What can hang from each mark
tasatiz: sarud vivor
dilal: dupeb tasatiz
funip: dupeb tasatiz
dupeb: dilal sarud
vivor: dupeb mavu
sarud: dupeb tasatiz
mavu: vivor

Every row comes from one small tree of marks. Brackets hold a mark, then the marks that hang from it, in alphabetical order. Every link used is in the known rows. Which tree was each row made from?
Known rows
[dilal [tasatiz sarud]]: [ 25.9  33.3   7.0  -5.0   8.0 -24.4 -33.1  23.2  23.2  17.2  -6.1   6.4
   7.2  15.4  -1.6  18.7   5.8 -16.1   8.1  -6.0  -6.4  22.5   6.1  18.3
  -8.3]
[funip dupeb]: [ 28.4  14.6   2.4  16.1   7.2  -0.1  -5.2  17.2   9.5  -3.1 -13.7  12.8
   2.5   1.3 -10.1  13.6   6.2 -16.7  14.1   6.9   2.7  35.4  10.6  23.0
 -10.4]
[tasatiz [sarud [dupeb dilal]] [vivor mavu]]: [ 15.6  27.4  10.7 -16.1  12.1 -39.2 -27.6  55.9  21.1  12.3 -11.5  16.9
 -27.6  28.1  -1.4  19.0  -8.0 -13.1   5.7  11.8  27.7  19.7  -6.6  33.7
  -0.6]
[dupeb dilal sarud]: [ 15.9  13.2  18.1  -6.4  -5.0 -17.8  -8.3  20.2  19.3  -9.2 -28.4   4.6
  12.7  16.5 -28.3  20.1   3.6 -18.0  28.9   5.6  -9.1  30.3 -21.4  24.7
  -8.4]
[sarud [tasatiz vivor]]: [ 30.1  31.8  -6.6   7.9   7.9   1.5 -18.6  39.1  20.3   0.7 -21.8  22.6
 -24.2  19.4  -8.7  21.7  -2.1 -12.6  -4.4  -1.7   5.9  29.5  16.6  32.7
 -11.3]
[sarud tasatiz]: [ 28.3  20.5 -10.5   3.8   6.4   0.5 -16.2  26.4  14.6 -15.4 -24.7  23.3
 -13.7   8.5 -15.2  17.6   3.1 -15.7   3.9   2.5  -9.5  30.4   5.6  30.9
  -6.5]
[sarud [dupeb dilal] [tasatiz [vivor mavu]]]: [ 20.5  22.1 -13.8 -15.1  13.3 -19.2  -7.4  63.7  20.6  -2.9 -28.5  23.8
 -36.2  24.8 -18.5  15.8  -6.2  -9.9   0.9  13.7   9.0  26.1  -6.2  43.6
   0.4]
[dupeb [dilal [tasatiz sarud vivor]]]: [ 21.3  41.5  20.9 -21.5  12.0 -26.8 -29.9  42.1  29.7  35.3  -5.0   3.8
  -2.7  29.2   3.0  27.6 -13.9 -14.6   1.4  -8.8  18.7  20.0   0.1  18.9
  -8.1]
[vivor [dupeb [sarud tasatiz]]]: [ 19.3  21.1 -14.7   6.3  -9.7  -9.7 -18.3  15.5  33.4 -18.9 -24.9  25.2
 -13.1  21.4 -28.0  10.9  23.4 -18.3  19.9  11.5 -29.2  37.2  -2.9  43.2
 -13.0]
[dilal dupeb [tasatiz vivor]]: [ 45.6  32.0   5.0   4.3  15.6 -32.3 -28.4  23.7  33.5  23.8  -1.1  -7.4
  -3.2  22.3 -17.5  17.2  -1.2 -10.4  10.0 -11.6   4.2  41.3   7.9  14.8
 -12.9]
[mavu [vivor [dupeb [sarud tasatiz]]]]: [ 11.3   8.2 -35.4  -1.8 -11.3  -3.6  -9.3  12.2  34.9 -16.9 -40.1  18.0
 -18.5   6.7 -29.4   2.3  26.6 -13.0  17.2  12.9 -30.2  39.6  -6.4  39.3
  -3.7]
[dilal [dupeb [sarud tasatiz]]]: [ 30.9  15.2  -1.3  13.7   0.5 -13.5 -36.7   7.1  34.5 -19.0 -23.4  17.4
  -8.2  12.9 -41.7  24.3  17.5 -18.6  14.9   0.7 -30.8  36.7  -4.8  33.7
 -17.4]
[mavu [vivor [dupeb dilal sarud]]]: [  6.7   2.2 -13.3 -19.4 -11.6 -23.0  -0.3  13.2  32.5  -7.8 -34.4   0.6
  -4.0   9.6 -28.0   2.2  12.2 -13.8  34.3  12.3 -11.1  41.8 -28.2  27.3
   3.5]
[sarud dupeb]: [ 29.2  20.8 -11.2   0.6   3.7 -28.7 -10.8  28.0  18.4  -5.2 -22.0  11.5
  -9.1  22.9 -12.8   2.1  -6.6 -11.9  10.5  14.8  -3.7  41.9  -5.7  30.2
   3.3]
[vivor [dupeb sarud] mavu]: [ 18.1   9.4  -5.9   9.9  -4.0 -26.7  -7.2  18.4  19.3 -18.8 -16.8  10.5
  -2.0   6.8 -28.3   3.6  40.1 -17.8  43.4  13.1 -16.3  33.0  -9.7  34.8
 -15.1]
[mavu [vivor [dupeb sarud]]]: [ 12.9   5.9 -22.5   0.5 -12.1 -18.6  -5.0   6.0  30.5 -10.1 -32.3   1.1
  -4.3   6.6 -24.8  -3.4  25.5 -12.6  29.4  11.2 -18.5  43.3 -11.0  28.8
  -1.2]
[dilal dupeb]: [ 42.4  13.1   6.0  10.9  10.4 -30.5 -30.2   7.3  22.9  -8.1  -6.9   1.4
  -6.3   6.0 -22.1  15.6   0.3 -15.3  20.0  -3.5   0.8  43.3  -6.1  16.1
  -6.8]
[dilal tasatiz]: [ 33.6  25.2  -4.0  -2.9   9.1 -19.4  -8.7  23.6  17.4   9.6 -15.0  -2.0
  14.0  10.9 -13.1   9.8   7.5 -12.6  16.2  -3.4 -11.9  33.8   1.1  16.9
  -6.5]
[funip [tasatiz [vivor [dupeb dilal]]]]: [ 19.1  28.8  10.8 -11.5  -0.1 -36.0  -8.3  30.0  33.6  -4.2  -7.7   4.1
  -9.1  23.2  -4.1  14.6   2.4   0.8  29.0  13.7  38.2  36.4 -22.1  23.1
  -4.1]
[funip dupeb [tasatiz [vivor mavu]]]: [ 19.0  19.6   8.2  25.9  11.5  -8.1  -1.4  34.3  10.1  -9.3 -10.4  10.7
   1.3  -4.1 -10.7  16.9  31.3  -1.5  23.5  16.8  32.7  21.5   7.8  23.2
 -21.2]
[vivor dupeb mavu]: [ 28.6  11.6 -12.5   5.2   6.3 -28.4  -5.6  25.6  13.1 -15.3  -8.3   7.8
 -14.0  -0.9 -13.0   0.5  26.5 -15.6  34.4   9.2   2.4  34.8  -6.3  27.8
  -5.2]

Which tree is each row?
[ 32.7  22.7   6.6  12.1  11.0 -33.2 -24.4  26.6  32.3  13.7  -9.2  -6.1
   5.6  15.4 -37.0  18.3  30.4 -13.5  28.2  -5.1 -15.5  29.1   3.0  25.7
 -25.5] : [dilal [dupeb sarud] [tasatiz [vivor mavu]]]
[ 29.4  33.3 -16.4   2.7   3.8  -8.7 -19.5  35.2  31.6   0.1 -13.0  24.5
 -36.1  26.4  -5.1  13.5   2.5 -12.4   2.4   2.7   6.4  37.6  14.5  38.0
  -8.2] : [sarud [tasatiz [vivor dupeb]]]
[ 21.4  30.6  -0.8  13.0  -1.7   3.5 -21.1  32.8  26.3  -3.0 -30.5  25.0
 -10.6  27.1 -23.1  24.6  11.1 -15.4   3.6   3.8 -11.8  26.0  13.0  40.2
 -21.3] : [dupeb [sarud [tasatiz vivor]]]
[ 17.2   3.2 -17.6 -23.4  -0.4 -24.3   2.9  20.1  26.0  -4.7 -25.8  -1.7
 -17.0   2.8 -12.9  -0.4  -1.6 -10.3  25.2   7.5   7.5  45.1 -25.4  19.6
  13.9] : [mavu [vivor [dupeb dilal]]]
[ 33.0  26.8   3.1  17.2   2.4 -12.2 -37.9  19.1  38.9  -3.3 -20.0  17.9
 -17.7  25.2 -34.7  27.2   9.5 -15.8   6.6  -2.4 -13.6  36.3   7.9  36.7
 -22.2] : [dilal [dupeb [sarud [tasatiz vivor]]]]
[ 11.8  23.1   3.6  16.0  -5.6 -34.0 -10.1  25.1  30.0 -17.4 -14.7   8.6
  -0.5  13.1 -22.2   9.8  47.2  -0.9  43.1  20.9  11.9  27.3 -10.5  34.0
 -23.3] : [funip [tasatiz [vivor [dupeb sarud] mavu]]]
[ 24.1  36.8  -5.0 -11.5   6.9 -38.3 -32.6  30.9  30.4  19.0 -12.0  10.2
  -2.2  29.5  -4.2   8.0  -3.1 -13.6   0.9   6.6 -11.1  31.5   0.9  27.7
   0.9] : [dilal [tasatiz [sarud dupeb]]]
[ 16.1  13.1 -19.9   7.9  -3.5 -12.3 -12.0  25.6  25.1 -27.1 -24.8  26.2
 -16.6   6.6 -32.1   9.6  41.9 -19.3  29.5  13.6 -28.0  28.6  -4.6  45.3
 -15.4] : [vivor [dupeb [sarud tasatiz]] mavu]
[ 29.0  34.9 -18.8   0.7   6.5 -11.6 -18.3  47.5  27.6   2.7 -25.9  27.2
 -32.7  36.6 -11.3  11.3 -11.5  -8.5 -11.4  11.8   2.4  36.2  11.8  42.7
  -1.9] : [sarud dupeb [tasatiz vivor]]
[ 11.9  22.8  10.0   3.4   0.3  13.7  -9.7  36.4  27.9   2.7 -30.0  27.2
  -9.8  23.8 -25.2  30.1   1.8 -17.6   2.0   7.9  -2.8  25.5   5.6  40.8
 -19.7] : [funip [dupeb dilal [sarud [tasatiz vivor]]]]
[ 20.1  20.7  -2.4  13.0  -2.7 -25.6  -9.7  30.5  23.3  -2.5 -12.6   9.8
 -11.7  19.1 -20.7   8.3  33.0 -14.7  34.6   9.9   0.4  31.4   2.9  37.1
 -20.0] : [tasatiz [vivor [dupeb sarud] mavu]]
[ 14.6  15.8   3.8  -9.5  -3.6  -3.0 -12.7  27.2  24.0 -16.9 -36.3  20.9
  -2.0  17.7 -32.4  25.1   5.8 -19.1  15.5   6.6 -22.0  26.2 -16.4  36.2
 -10.6] : [dupeb dilal [sarud tasatiz]]
[ 27.1  35.8  -2.5 -26.2   8.7 -36.4  -5.2  51.9  31.6  29.8 -17.9  -1.4
  -6.4  41.7 -10.9   9.4 -21.7  -6.0   4.1   6.7   6.8  38.5  -9.5  27.7
   3.3] : [sarud [dupeb [dilal [tasatiz vivor]]]]
[ 20.2  29.2  17.6 -24.5   9.3 -28.5 -28.3  29.6  25.3  19.6  -9.7   3.5
   7.2  17.6  -4.6  23.6  -6.9 -17.0  11.1  -5.6   2.0  21.4 -12.1  16.3
  -3.2] : [dupeb [dilal [tasatiz sarud]]]
[ 20.5  21.4  -9.8 -14.2   9.9 -17.0  -7.5  51.8  24.8  -6.6 -14.2  21.8
 -38.9  14.6 -13.5  16.9   8.6 -13.1  16.0   5.6  14.2  27.0  -5.8  38.3
  -5.4] : [sarud [tasatiz [vivor [dupeb dilal] mavu]]]
[ 15.2  26.6   8.7  -7.4  -1.9  -1.3 -16.1  38.4  29.4  -1.7 -32.7  21.4
 -11.5  30.2 -25.8  29.7  -1.5 -15.1   6.4   4.4  -4.6  24.3  -4.5  38.0
 -15.4] : [dupeb dilal [sarud [tasatiz vivor]]]
[ 18.0  20.9  11.7 -17.1  -0.6 -22.3  -5.0  24.8  27.2   8.0 -27.0  -3.9
  24.6  20.7 -30.5  18.2   7.7 -14.8  27.8   1.4 -23.6  28.7 -19.9  22.6
 -11.5] : [dupeb [dilal tasatiz] sarud]
[ 13.8  17.8   8.1  -7.0  -2.1 -29.2  -4.7  39.2  26.4  -0.7 -15.9   6.3
 -11.8  21.4 -22.8  13.5  20.2 -15.0  37.9   8.7   7.6  28.3 -14.8  36.5
 -14.1] : [tasatiz [vivor [dupeb dilal sarud] mavu]]
[ 26.5  23.9  -3.9 -27.1   3.8 -35.4  -3.3  26.6  29.9  11.1  -8.8  -3.5
   1.0  19.1 -13.1   6.8  -0.5 -13.5  27.8   1.1  -4.6  40.1 -21.5  20.4
   2.2] : [vivor [dupeb [dilal tasatiz]]]
[ 13.0  24.4  18.7  17.6   3.9 -12.2 -30.4  11.0  20.9  -9.7  -6.6  20.2
   8.2  -0.2  -1.1  22.9  19.1  -8.8  13.7  15.7  21.5  21.5   1.6  19.1
 -15.4] : [funip dupeb [tasatiz sarud]]
[ 38.1  28.5  11.6  -0.3  14.3 -39.1 -50.6   9.9  35.6  16.7   3.9   0.9
   0.7  13.5 -13.0  22.2   4.3 -17.2  10.8 -11.1  -6.1  31.5   0.3  14.5
 -10.0] : [dilal dupeb [tasatiz sarud]]
[ 24.4  30.3  -6.4 -16.8   3.8 -13.8 -13.5  42.2  34.5   1.8 -15.1  21.7
 -35.5  28.2  -8.8  18.3 -10.6 -13.0   5.8   3.1  13.9  35.2  -4.8  36.2
  -2.4] : [sarud [tasatiz [vivor [dupeb dilal]]]]
[ 14.2  35.3  23.2  20.3   5.8 -10.4 -32.0  22.9  24.9   5.8  -2.5  19.4
  -1.0  11.9   6.9  26.9  13.1  -4.4   5.0  12.7  38.8  20.1  12.9  23.1
 -20.8] : [funip dupeb [tasatiz sarud vivor]]
[ 23.2  15.0  -7.6 -24.9   9.8 -38.2   3.2  36.8  22.4   3.3  -8.5  -3.5
  -1.9   6.2 -18.7   4.6  17.7 -13.4  36.1   3.8  -4.8  32.5 -22.1  23.0
  -0.2] : [vivor [dupeb [dilal tasatiz]] mavu]
[ 12.3   6.3   3.3  -9.3  -3.5 -31.5  -2.9  25.7  21.4 -16.3 -19.2   7.0
  -2.9   9.3 -29.8   9.6  27.0 -18.4  46.5  12.9  -8.6  29.7 -26.6  33.0
  -8.6] : [vivor [dupeb dilal sarud] mavu]
[  8.9   9.2 -18.4 -27.8  -8.1 -27.2   4.9  17.7  40.0   8.1 -33.7  -9.7
   8.6  13.0 -30.3  -0.1  16.8 -10.5  32.2   8.3 -26.0  39.5 -27.7  24.2
   3.6] : [mavu [vivor [dupeb [dilal tasatiz] sarud]]]
[ 15.7  16.2  -4.4  19.8  -2.5  17.2 -12.3  17.5  22.0 -14.7 -31.1  30.1
   1.1   9.4 -29.9  20.5  21.5 -19.9   8.5  11.6 -26.9  30.0  11.4  39.9
 -21.0] : [funip [dupeb [sarud tasatiz]]]
[ 25.3  38.6   6.6   1.1   2.6 -28.8 -37.2  26.8  32.6  16.0   3.4  16.9
 -25.5  28.1  10.2  16.1   0.1 -16.6   8.2   0.4  25.2  31.0  12.0  29.7
  -9.9] : [tasatiz sarud [vivor dupeb]]
[ 25.0  25.1  -6.8 -27.3   7.2 -36.9  -3.1  39.4  26.7  14.0 -22.2  -1.0
   3.2  29.9 -17.5   5.1 -15.2  -9.7  12.6   9.1  -9.4  39.6 -20.2  24.5
   8.9] : [sarud [dupeb [dilal tasatiz]]]
[ 24.2  27.3  -5.8 -22.7  14.2 -38.6   0.9  60.6  22.7  21.7 -18.0  -1.8
  -9.5  28.8 -16.1   7.1  -3.1  -6.5  13.8   8.5   7.0  29.0 -10.2  29.7
   0.7] : [sarud [dupeb [dilal [tasatiz [vivor mavu]]]]]
[ 23.9  32.3   0.8   8.5  -1.0 -31.4 -13.4  22.7  31.4  -6.9  -5.3   7.0
  -9.4  20.8  -1.6   9.5  16.0   1.7  25.0  14.1  30.4  37.5  -5.7  24.6
 -11.5] : [funip [tasatiz [vivor dupeb]]]
[ 10.3   8.8  -9.3 -11.4  -3.8 -17.2  -6.5  32.1  26.4 -25.0 -28.1  21.7
 -16.3   7.9 -35.5  15.2  29.6 -19.7  32.8  13.7 -20.6  26.6 -22.1  42.6
 -10.3] : [vivor [dupeb dilal [sarud tasatiz]] mavu]
[ 25.0  37.9  -4.2  -0.2  -5.0 -26.0 -13.3  24.7  40.2  21.2 -12.0   1.1
   4.1  35.3 -18.6   7.9  18.8 -12.1  22.6   1.6 -13.4  39.0   5.5  32.8
 -18.8] : [dilal [tasatiz [vivor [dupeb sarud]]]]
[ 10.5  15.5  13.9  25.7  -6.6  -5.6  -6.6   4.7  22.2 -20.8 -23.9  12.7
  26.4   4.2 -26.2  17.1  33.9  -6.0  31.2  22.5  -3.1  29.6  -6.8  26.2
 -23.0] : [funip [dupeb sarud] tasatiz]
[ 21.1  31.3   0.5   3.5  11.5 -34.0 -32.4  48.3  18.2  10.8  -9.2  18.9
 -26.4  24.2   0.9  12.9   4.2 -12.8   2.9  11.4  19.8  21.8  10.2  35.6
  -6.1] : [tasatiz [sarud dupeb] [vivor mavu]]
[  5.3   4.8 -25.3 -20.7 -10.2  -8.3  -3.4  19.5  37.7 -16.0 -43.5  15.4
 -18.8  10.6 -32.6   7.0  13.5 -14.0  21.4  12.1 -23.9  37.1 -23.4  37.0
   3.3] : [mavu [vivor [dupeb dilal [sarud tasatiz]]]]
[ 19.2  35.1  16.6 -16.6   3.2 -33.1 -33.8  35.3  34.0  16.5   1.4  15.2
 -26.3  31.2   8.0  21.0 -12.3 -16.2  11.5  -0.1  33.4  30.2  -5.8  28.3
  -4.2] : [tasatiz sarud [vivor [dupeb dilal]]]
[ 24.5  18.3   7.0 -12.3  11.0  -9.0   3.3  28.1  18.6  16.3 -14.8   0.9
  14.4   8.1 -16.5  14.9  -3.1 -14.8  15.3   1.9  -3.9  32.5  -6.9  18.0
  -5.7] : [funip [dupeb [dilal tasatiz]]]
[ 18.8  32.0  17.2 -18.3  17.2 -30.0 -24.1  52.2  21.1  27.0  -5.5   3.2
  -5.3  15.1  -3.8  26.9   4.7 -14.7  11.4  -5.1  18.8  11.0  -0.5  21.6
 -10.5] : [dupeb [dilal [tasatiz sarud [vivor mavu]]]]
